Each row was made from one small tree. The marks that hang from a mark follow it in brackets, in the order of their numbers. Every link used is in the known rows. Write each row's tree.
Known rows
J_280[J_77[J_344[J_670] J_863[J_179[J_512[J_725]]]]]: [  4  -6  26  18  40  10  14 -30 -39  56  32  61   6  38 -53  49 -57  -2
   8]
J_725[J_280 J_512[J_179]]: [-12  16  26  29 -13 -30  -1 -14  29  -5  22   1  23  46 -22 -29  -9   5
  43]
J_725[J_280 J_512]: [ -8  25  24  16  -1 -32 -14  -6  34  -5  38   6  35  56 -23 -27   6  10
  30]
J_179[J_512[J_626 J_725[J_280]]]: [-11  26  21 -25 -55 -41   9 -20  34 -13 -18  31  20  43 -56  -3 -23  16
  11]
J_179[J_512[J_626 J_725[J_280[J_77[J_863]]]]]: [ -8  15  21 -52 -19 -24   5 -12   7  19  -9  54  22  43 -58  59 -35   6
  13]
J_77[J_344[J_179[J_512[J_626]]] J_863]: [  8  -4   3  19   3   7  12 -18   5  56 -22  23   4  51 -45 -14 -45  -7
 -11]
J_670[J_863[J_179[J_512[J_626 J_725[J_280]]]]]: [ -3 -22   4 -16 -28 -41   5 -34  15 -11 -34  29  10  37 -19   8 -19  19
  23]
J_512[J_179 J_626 J_725]: [-13   4  37  20 -55 -49  23 -36  42  -3 -40  18  15  28 -55  -4 -50  -3
  29]
J_344[J_179[J_512[J_626 J_725]] J_670[J_863]]: [ -5 -35  20 -24 -38 -27   9 -26  14  33 -39  24  23  14 -36  21 -36  29
 -19]
J_512[J_179 J_626 J_725[J_280[J_77[J_344[J_670]]]]]: [-18 -16  39  -2 -47 -25  28  -3  36  28   2  38  30   3 -35  33 -56 -18
   5]
J_670[J_863[J_179[J_512]]]: [  8  -9  11  28  44 -26  -2 -49 -39  24   1  13   8  59 -28 -13  -2  35
  21]
J_179[J_512]: [  2  37  30  21  20 -26   1 -35 -23  22  22  18  18  65 -65 -25  -4  30
  12]
J_725[J_280 J_512[J_179 J_626]]: [-11   6  15  22 -44 -36  -3  -8  45 -19 -13  -1  27  38 -14 -29 -30  -8
  25]
J_863[J_179[J_512[J_725[J_280]]]]: [ -6  24   8   0 -10 -31   7 -38   4  -7  -7  35   1  48 -42 -10   1  26
  41]
J_725[J_280[J_77[J_344 J_863]] J_512[J_179 J_626]]: [ -6 -15  22  21  -3  -4   3   7  22  32  17  27  26  43 -16  17 -65 -38
  23]
J_280[J_725[J_512]]: [-14  21  36  52   7 -19  -3 -19   2 -14  51   8  47  57 -38 -37 -20   0
  18]
J_863[J_179[J_512[J_626 J_725[J_280]]]]: [ -5  13   0  -7 -41 -38   5 -33  17 -21 -38  34   6  41 -37 -12 -20  14
  26]
J_512[J_179]: [ -6  19  34  36   4 -37  16 -41  10  25  -1   4  17  40 -50 -21 -10  13
  33]
J_863[J_179]: [  2  15  10  46  31 -38   1 -46  -3  12  -1   9  15  51 -36 -28   9  17
  36]
J_863[J_179[J_512[J_725[J_280[J_77]]]]]: [-13  31  19  -8   9 -29   0 -34 -22  12  -6  48   7  45 -44  22  -7  23
  41]

Write each row's tree
[-22   4  32 -19 -47 -48  17 -20  36   8 -31  34  26  19 -43  28 -33  -5
  33]	J_512[J_179 J_626 J_725[J_280[J_77]]]
[  3 -16   5  27  45   8 -12   3  -4  40  59  38  29  39   1  31 -22 -17
  16]	J_725[J_280[J_77[J_344[J_670] J_863[J_179]]] J_512]
[ -8 -15   7  41  23  -8 -12 -19 -22   2   2  31  38  48 -20  23 -50 -27
  19]	J_280[J_77[J_863[J_179]] J_725[J_512[J_626]]]
[ -5  -2   2 -19 -41   2  21  -6  46  33 -26  40   3  36 -41   6 -43  -8
   5]	J_77[J_344[J_179[J_512[J_626 J_725[J_280]]]] J_863]
[-23  -5  23  -8 -33 -23  15   1  50  42 -31  37  27  24 -32  12 -37 -15
  13]	J_512[J_626 J_725[J_280[J_77[J_344[J_179]]]]]
[-12  12  12 -15 -23 -34  -1 -27  -8  -3 -38  47  12  40 -37  20 -28  10
  27]	J_863[J_179[J_512[J_626 J_725[J_280[J_77]]]]]
[ -6  21  35  -2 -39 -39   8 -32  13  -4 -18  31  17  51 -69 -11 -45  14
   8]	J_179[J_512[J_626 J_725]]
[-14  25  34   4  20 -30 -18  -1   5  18  43  20  43  54 -28   6  -1   8
  31]	J_725[J_280[J_77] J_512]
[  0  19  20  39  17   3  12 -24  -7  58   5  16   6  57 -48 -46 -20  14
   4]	J_77[J_344[J_179[J_512]]]
[  0 -32   1 -24 -33 -35   5 -26  14  -5 -24  33  21  18 -13  23 -17  26
   0]	J_344[J_670[J_863[J_179[J_512[J_626 J_725[J_280]]]]]]
[-11  17  23  17  14 -11  11 -23 -20  28  15  51   6  52 -41   4 -29   4
  34]	J_863[J_179[J_512[J_725[J_280[J_77[J_344]]]]]]
[  9 -42  15  51  45 -17  11 -30  -8  47  34  12  27  31  -8  -6 -14  10
  -1]	J_77[J_344[J_670[J_863[J_179]]]]
[-13 -29  35  21  37  20  15 -14 -49  78  45  30  41  23 -29  15 -27  11
 -26]	J_280[J_77[J_344[J_179[J_512] J_670[J_863]]] J_725]
[  0 -23  15  10 -13 -38   4 -47  -8  -3 -39  27   9  46 -34   1 -43  19
  16]	J_670[J_863[J_179[J_512[J_626 J_725]]]]
[ -4 -13  14  -3  22  -9  16 -12  10  44  34  55  21  21 -25  57 -24  -8
  22]	J_512[J_725[J_280[J_77[J_344[J_670] J_863[J_179]]]]]
[-12 -36  37  26  21  -5   3   6   0  48  64  15  43  23   1  22 -37  -7
  10]	J_725[J_280[J_77[J_344[J_670[J_863]]]] J_512[J_179]]
[  1   3   8   0 -22 -18  -1 -24   3  35 -33  16  22  24 -45 -13 -10  24
 -24]	J_344[J_179[J_512[J_626]] J_670]
[-16  24  33 -37 -33 -37   2 -16   6  10 -14  45  29  42 -56  27 -29  14
  12]	J_179[J_512[J_626 J_725[J_280[J_77]]]]
[ -5   6  17 -18   6 -26 -19   3  22  15  15  27  42  51 -24  34 -26 -14
  15]	J_725[J_280[J_77[J_863]] J_512[J_626]]
[ 12  -5   8  56  51  -7  12 -33  -3  39  24  24   7  58 -33 -11 -19  -9
  26]	J_77[J_344 J_863[J_179]]
[ -6 -26  12  68  28  10  -2  -9 -20  14  24  34  37  53 -14   3 -74 -46
  12]	J_280[J_77[J_344 J_863[J_179]] J_725[J_512[J_626]]]
[  2  15   0 -13   4 -19   8 -33   6   4   3  44  -5  47 -45  21  -4  18
  41]	J_77[J_863[J_179[J_512[J_725[J_280]]]]]
[-12 -13  32  28 -23 -10   0  10  21  26  23  21  40  23 -10   4 -57 -24
   2]	J_725[J_280[J_77[J_344[J_670]]] J_512[J_179 J_626]]
